Each row comes from the steps of one path. Every step used is in the known rows, and no mark comes twice. Write the path behind each row, first mark first.
In the rows, 128 means zero.
Known rows:
rubo -> zulob -> pusul: [122  99 121 145 115  83 109 151  89 141 142 156 124 128  93 162 140 101
 132 140]
vela -> mador -> zulob -> pusul -> luzo: [135 127 153 120 152 110 140 147  63 168 186 144  81  99  44 176 156 133
  79 147]
pusul -> luzo: [156 104 152 107 129 118 170 151  89 155 150 111  83 103  52 172 139 131
 115 157]
zulob -> mador -> luzo -> pusul: [157 114 118 108 115 135 165 128 112 136 115  90  90  75  46 173 143 136
 117 164]
luzo -> pusul -> vela -> mador: [101 138 131  85 139 105 134 136 107 150 116  95 100  68  66 175 158 129
  91 166]
mador -> luzo -> pusul -> zulob: [120 111  99 116 132 121 146 142 106 132 118  83 103  55  69 161 137 131
 136 157]
vela -> pusul: [120  96 123 118 118  99 140 154  87 147 131 111 114  96  80 157 144 121
 142 168]
mador -> zulob -> pusul: [120 130 124 125 144  94 115 146  83 153 171 150 102 126 103 160 139  93
 114 144]
pusul -> zulob: [140 114  95 138 116  83 133 152  94 158 156 126 135  73  96 164 105 120
 126 128]
luzo -> mador -> zulob: [118 134 148 154 138 124 137 143  54 150 190 133  84  92  84 166 148 121
 112 149]
rubo -> zulob: [133  99 125 159 103  91 111 150  94 137 157 155 121 103  95 165 133 106
 131 142]
rubo -> zulob -> pusul -> vela -> mador: [108 107 135 134 117  84 111 147  80 147 147 151 124 116  79 163 156 112
 105 143]
luzo -> pusul -> vela: [100 136 122  85 134 101 130 137 118 143 106  92 108  78  87 170 151 115
 108 167]
vela -> mador: [143 120 150 134 132 114 146 148  73 157 169 126  89  73  37 174 137 149
  93 137]
luzo -> mador -> zulob -> pusul -> vela: [100 138 151 136 145 116 135 140  49 154 178 130  90 107  82 161 161 119
 102 149]
vela -> mador -> zulob -> rubo: [149 125 144 158 131  99 120 144  79 155 196 150  91  71  67 170 145 132
  78 136]
luzo -> mador -> zulob -> rubo: [130 128 144 172 129 112 126 139  66 144 190 136  89  85  96 161 149 120
 107 142]
mador -> luzo -> pusul -> vela: [103 118 123 101 132 130 148 137 104 125 113  75  93  61  60 157 156 133
 122 166]
zulob -> pusul -> luzo -> mador: [129 109 151 102 148 114 164 149  67 159 135 111  85 133  51 164 153 129
 117 150]

Which path is each row?
[122  97 148 110 134 116 161 152  63 158 153 111  89 102  63 166 170 128
 124 184]
vela -> pusul -> luzo -> mador -> zulob
[104 141 156 113 131 105 132 139  72 158 177 125 103  74  62 165 161 132
  65 149]
pusul -> vela -> mador -> zulob
[137  96  97 116 108  88 145 149  90 159 132 114 135  82  82 166 136 123
 132 163]
vela -> pusul -> zulob -> mador
[166 109 126 123 107 136 169 132  99 136 134 100  92  80  42 168 137 139
 116 153]
zulob -> mador -> luzo
[120 110 116 113 134 132 148 140 107 124 115  81  88  66  60 160 144 132
 138 163]
mador -> luzo -> pusul
[146  99 116 142  99 111 130 135 105 131 134 134 112  90  72 173 148 116
 123 159]
rubo -> zulob -> mador -> luzo -> pusul
[158 107  88 165 102  67 117 149 110 150 156 131 142  62 113 159 107 118
 119 119]
pusul -> zulob -> rubo
[124  92 149 108 129 117 169 154  65 157 139 101  91  99  54 165 167 136
 129 183]
vela -> pusul -> luzo -> mador
[148 124 121 166 120  86 101 142 104 141 186 154 106  90 123 158 133  97
 107 137]
mador -> zulob -> rubo
[134  93  97 117 109  97 150 148  88 153 129 105 130  75  73 162 141 129
 134 166]
vela -> pusul -> zulob -> mador -> luzo
[146 109 166 118 135 133 180 148  65 158 160 106  72  98  42 173 153 142
 110 160]
pusul -> luzo -> mador
[107 139 128 101 137  96 120 133 113 148 129 107 102  64  83 172 163 120
  83 163]
luzo -> pusul -> vela -> mador -> zulob -> rubo
[110 133 146 144 146 118 136 143  51 153 180 134  86 110  83 163 153 118
 112 147]
luzo -> mador -> zulob -> pusul
[100 122 144  97 140 105 143 143  73 152 131 107 104 106  47 155 160 134
  93 143]
zulob -> pusul -> vela -> mador -> luzo
[129 107  96 129 125 112 138 140 114 128 119  86 107  50  77 158 137 130
 134 152]
mador -> luzo -> pusul -> zulob -> rubo
[105 127 157 111 126 120 151 140  72 147 155  99  98  60  38 160 162 150
  76 150]
pusul -> vela -> mador -> luzo
